Each row comes from the steps of one walk. Every step used is in the known rows, and no mark comes twice. Write the walk behind each row, first mark first.
Known rows:
zimamik didado zupu pebi: [-0.82  0.09  3.55 -0.79  0.36  3.05 -5.54  3.55 -1.89 -2.82  0.60  2.05
 -0.55  5.42  5.40  1.92 -3.97  0.66  1.55]
moruvo nisa minil didado: [ 1.48  0.52 -0.10  3.77  1.48  3.38  1.39  3.26  0.47 -1.43  2.68  4.01
  0.64  0.15 -0.57 -1.42  0.83 -1.79  0.83]
moruvo nisa minil: [ 2.74  1.42  1.79  3.86  1.93  2.15  1.33  2.30 -0.48 -1.12  2.48  1.86
 -0.16  0.16  0.67 -1.25  0.32 -0.97  0.87]
zupu pebi didado: [ 1.22  0.84  2.29 -2.33 -1.48  2.38 -6.22  4.07  0.10 -1.53 -1.95  2.49
  0.26  1.11  1.07  0.50 -2.34  0.04  0.40]
moruvo zupu didado: [-1.08  1.79 -0.94 -1.00  2.64  1.80 -1.05  3.28  1.97  0.19  0.74  4.56
  0.45  3.79 -1.06  1.40  1.23 -1.14  4.91]
zimamik didado pebi: [-0.56  1.77  0.31  2.00  0.75  2.64 -1.32  0.64 -0.80 -0.65 -2.08  0.95
 -0.88  2.58  4.47  1.86  1.42 -1.38  0.82]
minil didado: [-1.92 -0.29 -1.20  0.21  0.50  3.40 -0.28  3.33  1.08 -1.35 -0.26  3.50
  0.10  1.49 -0.13 -0.15  0.05 -0.77  1.05]
pebi zupu: [-0.44  0.04  1.69 -0.15  3.32 -0.39  0.32  2.79  1.04 -1.85 -0.46  1.00
 -2.43  3.00 -0.05  1.18  0.77  2.41 -0.11]
didado pebi zupu moruvo nisa minil: [ 0.19  0.99 -0.18  2.87  5.82  0.15  2.69  1.71  1.99 -1.06  1.25  1.27
 -2.22  1.99 -0.96  1.96  5.93  0.04 -0.97]
zimamik didado pebi zupu moruvo nisa: [-0.25  1.08 -1.10  2.40  5.47  3.08  1.31  0.65  0.91 -0.32 -0.05  0.53
 -1.93  3.77  0.84  3.01  3.40 -0.04 -0.80]
zupu moruvo nisa: [ 0.70  0.48 -1.12  1.03  4.93  4.11  1.80  1.52  0.66  0.70  1.24  0.54
 -0.31  1.66 -2.02  0.54  0.85 -0.30 -0.27]
pebi didado: [ 0.97  0.29  1.79 -1.06  1.42  3.57 -3.37  1.51 -0.06 -1.35 -2.02  0.68
  1.23  0.12 -1.01 -0.37 -0.43 -0.16 -0.59]
moruvo zupu pebi didado zimamik: [ 0.19  0.64  1.52 -3.04 -0.17  2.99 -6.50  3.47  1.71 -0.20 -0.42  5.35
 -0.23  1.53 -0.34  1.29 -1.40 -2.48  1.40]
minil didado zupu: [-3.58 -0.55  0.52 -0.64  1.94  3.46 -2.03  3.53  0.39 -3.14  1.20  3.84
  0.34  2.98 -1.32  0.14 -1.05  0.16  0.26]
nisa minil didado: [ 0.10 -1.10  0.83  2.73  0.41  2.33  0.21  3.10  0.29 -2.11  0.81  3.32
  0.07  0.52  2.08 -0.97  1.59 -1.42  2.13]
minil didado pebi zupu: [-3.45  0.94 -1.98  0.52  1.94  0.92  0.70  3.24  2.67 -2.26 -0.59  4.09
 -1.86  2.33 -1.37  1.72  3.54  0.13 -0.56]
zupu didado pebi: [-0.89  4.26 -0.47  0.41  2.07 -0.66 -1.08  3.48  2.50 -1.08 -1.42  3.42
 -1.08  2.33  1.63  2.39  2.62 -0.30  1.90]
didado pebi: [-1.19  2.67  0.04  0.66  0.87  0.57 -0.89  1.77  0.69 -0.94 -1.32  2.03
 -1.31  1.24  0.85  1.45  2.34 -0.73  0.05]
zimamik didado: [ 0.48  0.14  1.35  1.24  1.16  3.67 -1.18  0.99 -1.28 -0.68 -1.38  0.24
 -0.56  2.75  4.89  0.78 -1.22 -0.23  1.57]
nisa minil: [ 1.55 -0.22  2.97  2.67  0.91  0.50 -0.08  2.31 -0.81 -1.65  0.44  1.17
 -0.57  0.48  3.53 -0.93  1.03 -0.70  2.11]

Which walk is each row?
[-1.70 -1.55 -0.89  2.38  3.89  0.89  1.93  2.52  2.39 -1.91  0.34  2.96
 -1.67  1.71  0.29  1.41  6.25 -1.19  0.84]  nisa minil didado pebi zupu moruvo
[-1.05 -1.36  0.31 -0.63  5.92  0.56  1.44  1.94  1.79 -0.86 -0.32 -0.16
 -2.53  3.53 -0.77  2.03  2.62  2.31 -0.21]  pebi zupu moruvo
[ 0.12 -0.81  2.14  1.95  6.01  3.23 -0.27  1.88 -0.47 -2.09  3.66  0.72
  0.24  2.92 -0.98  0.38  0.57  0.06 -0.46]  didado zupu moruvo nisa minil
[-1.65  2.17  0.52  0.52  2.68 -1.10  0.36  2.22  1.66 -1.65 -1.07  1.79
 -2.98  2.59 -0.20  2.27  3.52  1.37 -0.67]  didado pebi zupu
[-0.96  0.27 -0.22  3.14 -0.08  1.23  0.22  2.73  0.91 -2.14  0.24  3.80
 -0.47  0.14  1.90 -0.21  3.90 -2.64  1.53]  nisa minil didado pebi
[-0.18 -0.09  0.69 -2.93 -1.07  3.67 -5.63  3.56  0.45 -0.37 -0.29  4.22
  1.23  2.53 -1.60  0.48 -0.98 -1.18  2.86]  moruvo zupu pebi didado
[-2.04  0.78 -0.91  0.19  4.87 -0.14  0.99  1.72  2.23 -0.70 -1.12  0.62
 -2.99  2.88 -0.80  3.00  4.90  1.12 -0.92]  didado pebi zupu moruvo
[-1.54  0.66  3.74 -2.11  0.04  0.81 -5.35  5.18 -0.69 -3.27  1.19  2.91
 -0.97  4.16  2.03  1.26 -3.70  1.36  0.83]  didado zupu pebi
[-1.55 -1.58  1.68  0.49  5.13  4.77 -2.31  0.69 -1.48 -1.61  0.23 -0.57
 -0.22  4.97  3.07  1.79 -0.75  0.33  0.73]  zimamik didado zupu moruvo
[-0.74 -0.18  3.42 -1.59  2.65  3.69 -5.25  1.82 -0.65 -3.27 -0.51  0.81
  1.26  1.96 -1.79 -0.25 -1.38  0.86 -1.52]  pebi didado zupu
[-0.36  1.88  0.98 -0.40  4.76 -1.55  0.18  4.28  2.78 -2.16 -0.53  2.46
 -2.39  4.09  0.20  2.21  1.33  2.56  1.67]  pebi zupu didado
[ 0.00  0.03 -2.42  3.59  4.29  3.66  2.23  1.91  1.68 -0.39  1.97  2.62
  0.17  0.61 -1.29  0.57  4.63 -2.56 -0.05]  zupu moruvo nisa minil didado pebi
[-2.63  0.61 -3.80  1.17  4.78  2.65  2.32  2.92  3.41 -0.90  0.67  3.86
 -1.42  2.42 -4.32  2.14  4.66 -0.36 -1.34]  minil didado pebi zupu moruvo nisa
[-0.31 -0.58  1.15  1.30  5.65  5.73 -1.32  0.92 -1.23 -1.21  1.84 -0.21
  0.36  4.52  1.16  1.35 -1.41  0.22  0.00]  zimamik didado zupu moruvo nisa
[ 0.68  0.63  1.88  1.87  0.71  2.76 -2.02  5.50  0.03 -3.26  4.06  5.19
  0.58  2.02 -0.03 -0.62 -1.71 -1.00  0.81]  moruvo nisa minil didado zupu pebi
[-2.71 -0.86 -1.46 -0.06  5.26  5.27  0.11  3.06  1.11 -2.01  2.79  2.97
  0.74  3.16 -3.63  0.48 -0.02 -0.24 -0.60]  minil didado zupu moruvo nisa
[-0.87  0.50  0.22 -2.13 -1.09  2.15 -3.73  4.27  0.30 -0.19  0.89  4.64
 -0.24  3.71  0.42  0.82 -1.38 -0.98  3.91]  moruvo zupu pebi
[-1.11 -1.07  2.72  0.69 -0.43  1.55 -3.69  5.46 -0.25 -4.00  2.22  5.04
 -0.14  2.48  2.70 -0.16 -1.10 -0.65  1.99]  nisa minil didado zupu pebi
[-0.64  2.35 -0.11 -1.00  3.28  1.28 -1.56  3.18  3.47  0.30  0.64  5.55
 -1.35  2.53  0.16  2.33  0.83 -2.28  3.52]  moruvo zupu didado zimamik
[ 0.96 -1.18  2.74  0.99  5.96  4.77 -2.55  1.10 -0.37 -2.49  1.84  0.05
  1.91  1.30 -3.04 -0.49  0.75 -0.13 -1.75]  pebi didado zupu moruvo nisa minil
[ 1.27  1.16  2.83 -0.86  2.13  2.77 -3.86  1.18  1.52 -1.27 -2.12  2.11
 -0.80 -1.15  0.26  0.83 -0.75 -1.72 -2.13]  pebi didado zimamik
[ 1.38 -0.85 -0.69  3.09  5.26  3.76  1.90  2.28  2.28 -0.18  2.51  3.21
 -0.93 -0.42 -0.19  0.65  2.43 -2.75 -0.38]  zupu moruvo nisa minil didado zimamik
